Known rows, with every way that one mark hangs from another
meva(zevam): [-1.34  1.81  0.63  0.68  0.71 -0.26 -1.77 -1.32  0.26 -0.16  1.74  2.79
  0.27 -1.02 -0.30  0.89  0.23  0.35  0.04 -0.34  0.67]
museti(navem(meva(zevam) pemob) pafe subo): [-1.24  0.75  1.07 -0.98  0.33  0.56 -3.00 -2.91 -2.34  1.58  0.80 -4.64
  0.44 -2.80 -0.52  3.45  0.10 -0.05 -0.21 -1.19 -0.23]
meva(zevam(pemob)): [-1.44  1.18  0.77  0.47 -0.21  0.04 -0.86 -1.21 -0.10  0.41  2.57  2.59
  0.73 -1.31 -0.83  0.48 -0.46 -0.62  0.22 -0.92  0.38]
museti(pafe): [-0.44  0.53  0.12 -0.37  0.81  0.52  2.10 -1.19  0.25  0.09  2.57 -1.80
 -0.26 -0.63  0.12 -0.17 -0.04 -1.03 -0.40 -0.78 -0.05]
museti(navem pafe(mabi tuzigon) subo(valu)): [ 0.54  2.66  2.00 -0.89  0.49 -0.09 -4.91  0.45 -1.88 -0.16  0.23 -5.12
 -1.04 -1.44 -1.07  3.18 -0.87 -0.93 -0.49  1.25 -1.57]
museti(pafe(mabi tuzigon) subo(navem(meva) valu)): [-0.52  1.68  2.73 -0.16  1.23 -0.18 -2.16  0.61 -2.20  0.77  1.01 -4.85
 -0.15 -2.93 -2.57  4.19 -0.27 -2.35  1.01  1.59 -1.87]
museti(pafe(tuzigon) subo): [-0.84  1.23  0.79 -0.32 -0.19  0.39 -0.84 -2.39 -1.03 -0.42  0.88 -1.91
 -0.48 -1.50 -0.23  1.86 -0.31 -0.12 -0.12  0.44 -1.86]
zevam(meva pemob): [-0.09 -3.06  0.75 -0.09 -0.32 -0.15  1.64  0.14  1.07  0.84  0.10  1.85
  0.58 -1.52  0.12 -0.69 -1.19 -2.26 -0.20 -0.84 -0.78]
gitafa(museti(navem(pemob) pafe(mabi tuzigon) subo(valu))): [-2.51  2.10  1.62 -1.17  0.26  0.12 -5.08 -0.63 -4.16 -0.40 -0.78 -6.32
 -0.03  0.09 -0.18  3.58 -0.24 -1.46 -0.70 -0.65 -0.55]
valu(meva(zevam) navem(pemob) subo(museti(pafe(tuzigon)))): [-0.01  1.79  1.25  1.53 -0.53  0.99 -6.93 -0.72 -7.45  0.65  1.88  6.06
 -0.16  0.12  1.10  3.64 -1.18 -0.58  0.96 -1.98 -0.66]
gitafa(museti(navem)): [-2.29  0.95 -1.17 -0.40  0.22 -0.29 -2.63 -1.40 -0.50  0.01 -1.37 -1.22
  0.22  2.11  1.36  0.46 -0.32  0.00 -0.97  0.24  0.36]
subo(museti(pafe(mabi)) navem(meva(zevam) pemob)): [-1.03  0.74  1.86  0.10  1.60  0.20  1.25  0.76 -2.98  2.03  3.47 -2.65
  0.84 -1.75 -1.91  4.24  0.86 -2.81  0.63 -1.58  0.90]
gitafa(museti(navem(meva(zevam) pemob) pafe(mabi) subo)): [-2.92  1.58  0.43 -1.29  0.91 -0.09 -3.53 -2.99 -2.54  0.59  1.09 -5.60
  0.44 -0.73 -0.46  4.06 -0.08 -0.97 -0.73 -1.17 -0.13]
gitafa(museti(navem(meva) subo)): [-1.78 -0.47 -0.68 -1.22  0.11 -0.31 -3.99 -2.37 -1.18  0.62 -2.63 -2.83
  0.38  0.94  1.07  2.11 -0.35  1.06 -0.51  0.75 -1.16]
subo(museti(pafe(mabi tuzigon)) navem): [-0.19  1.87  0.98  0.61  0.92 -0.18  1.24  1.46 -1.56  0.83  2.31 -1.37
 -0.27 -0.09 -1.37  2.63 -0.11 -2.62  0.10  0.74 -0.43]
subo(navem(meva(zevam)) valu): [-1.70  1.33  2.50  0.89  1.78 -0.25 -2.35  0.81 -1.24  1.66  0.81  0.39
  1.05 -2.41 -1.51  2.29  0.73 -1.04  1.36  0.78  0.62]
subo(valu(meva(zevam) navem)): [-0.66  1.74  1.98  1.57  0.80  0.32 -6.51  0.03 -3.37  0.18  0.28  4.74
 -0.11 -0.34  0.66  0.23 -0.82  0.56  0.84 -0.71  0.61]
navem(meva): [ 0.76 -2.31  0.39 -0.43 -0.46 -0.16 -0.02  0.46 -0.82  0.68  0.07 -1.04
  0.41 -0.41 -0.64  0.42  0.27 -0.85  0.58  0.16 -0.57]
gitafa(museti): [-2.50  0.04 -0.66 -0.29  0.42 -0.15 -0.74 -1.38 -0.39 -0.58 -0.31 -0.14
  0.39  1.74  1.02  0.15  0.14 -0.06 -0.43 -0.36  0.16]
museti(navem(meva(zevam) pemob) pafe(mabi) subo(valu)): [-0.25  1.47  2.75 -1.41  1.33  0.28 -4.41 -0.29 -3.37  1.20  1.29 -6.44
  0.05 -3.06 -1.87  4.70  0.07 -0.95  0.01 -0.96 -0.12]
museti(navem pafe(tuzigon)): [-0.19  1.85 -0.10  0.09 -0.49  0.15 -2.12 -0.66 -1.17  0.29  1.04 -2.22
 -0.53 -0.23 -0.12  0.10 -0.51 -1.61 -0.69  0.63 -0.38]
museti(navem pafe(mabi tuzigon) subo(valu(meva))): [ 0.51  2.36  2.13 -0.19  0.42 -0.18 -6.16  0.01 -3.73 -0.02 -0.39 -2.92
 -0.93 -1.02 -0.75  1.96 -1.36 -0.32 -0.37 -0.11 -1.76]

Rows
[ 0.62  0.50  0.98 -1.06 -1.11  0.04 -3.71 -0.19 -3.80  0.89 -0.12 -7.38
 -0.27 -2.03 -2.02  4.04 -0.40 -1.94 -0.07  0.23 -1.44]  museti(navem(meva pemob) pafe(mabi tuzigon) subo)
[-2.49  2.44  2.48  1.15  1.12  0.18 -3.70 -1.76 -2.67  1.32 -0.53  2.52
  0.82 -2.58 -0.84  1.97 -1.02  1.37  1.01 -0.73 -0.61]  museti(subo(navem valu(meva(zevam(pemob)))))
[-2.71  0.63  1.06 -0.69  0.22  0.64 -4.94 -1.24 -3.56 -0.20 -2.51 -2.25
  0.33  0.63  1.32  2.85 -0.13  0.74  0.17 -0.11 -0.06]  gitafa(museti(subo(valu(navem(pemob)))))
[ 0.95 -1.64  2.49  0.39 -0.20  1.00 -4.69  2.75 -6.73  0.86 -1.85  1.97
  0.05  1.45  1.41  0.81 -0.26  0.24  0.77 -2.55  0.50]  subo(museti valu(meva navem(pemob)))
[ 1.08  0.35 -0.16  0.42 -1.03  0.30 -5.21 -0.02 -2.31  1.48  1.86  4.03
  0.33 -1.11 -0.78  3.86 -1.61 -0.92  1.51  1.40 -1.34]  valu(navem(meva(zevam(pemob))) subo)
[ 0.60 -1.45  0.10  0.13 -1.55  0.72 -2.94  0.98 -3.46  1.13 -1.02 -1.91
  0.41 -0.43 -0.53  1.57 -0.14 -1.32  1.00  0.28  0.37]  valu(navem(meva pemob))
[ 0.80  0.07  0.85 -1.00  0.53  0.57 -2.84 -0.05 -3.89  1.78  1.98  0.16
  0.26 -0.49  0.36  4.64  0.10 -0.73  0.07 -1.55 -0.48]  valu(subo(museti(navem(meva(zevam) pemob) pafe)))
[-0.90 -1.10  1.33  0.13 -0.46  0.14 -1.66 -0.36 -2.68  0.93  0.85 -0.66
  1.19 -1.83 -1.27  1.93  1.02 -1.12  0.85 -1.73  0.93]  navem(meva(zevam) pemob)
[-1.47  2.12  1.92  0.01  1.40  0.24 -1.97 -0.30 -0.91  0.93 -2.06 -1.61
  0.23 -1.96 -0.52  2.83 -0.13  1.25  0.76  1.32 -0.61]  museti(subo(navem valu))
[-2.43  1.20 -0.94 -0.89  0.37 -0.20 -3.95 -2.66 -0.60  0.03 -2.69 -2.38
  0.06  1.24  1.49  1.83 -0.61  1.73 -0.89  0.88 -0.68]  gitafa(museti(navem subo))
[-3.73  2.56  1.37 -0.24  2.09  0.24 -5.24 -4.22 -2.65  0.08  0.32 -0.12
  0.13  0.06  1.89  1.47 -0.72  1.36 -0.91 -1.67 -0.28]  gitafa(museti(navem pafe subo(valu(meva(zevam)))))
[-4.69  1.84  1.57  0.04  1.84  0.76 -1.57 -3.11 -4.30  0.70 -0.83 -2.60
  0.82 -0.77  0.84  2.12 -0.07  0.02  0.12 -2.44  0.04]  gitafa(museti(pafe subo(navem(pemob) valu(meva))))
[-3.10  0.72 -0.23 -1.09  1.39  0.44  0.19 -3.98 -0.31 -0.51  0.62 -2.43
  0.02  0.36  1.39  1.46 -0.24  0.37 -0.78 -0.70 -1.02]  gitafa(museti(pafe subo))
[-0.17  0.70  1.38  0.42  0.12  0.27 -1.39  0.02 -3.22  2.03  3.48  2.96
  0.73 -1.59 -1.08  4.70 -0.62 -2.42  1.28  0.30 -1.76]  valu(subo(museti(pafe(tuzigon)) navem(meva(zevam(pemob)))))
[ 0.17  2.30 -0.20  1.78 -0.74  0.44 -6.69 -1.15 -3.84  0.88  1.52  7.76
  0.12 -0.48  0.33  2.12 -2.47  0.42  1.15 -0.40 -0.91]  valu(meva(zevam(pemob)) navem subo)
[ 0.65  0.51  2.58 -0.68 -0.49  0.54 -4.89  1.20 -4.63  0.15  0.52 -5.36
 -0.50 -2.11 -1.76  4.25 -0.49 -2.36  0.89  0.81 -1.51]  museti(pafe(mabi tuzigon) subo(valu(navem(meva pemob))))
[ 0.45 -1.57  1.20 -0.62 -0.36  0.10 -3.00  0.91 -3.50  1.62 -0.36 -0.66
  0.65  0.30  0.18  2.48  0.68 -0.18  0.06 -1.55  0.78]  subo(museti(navem(meva(zevam) pemob)))
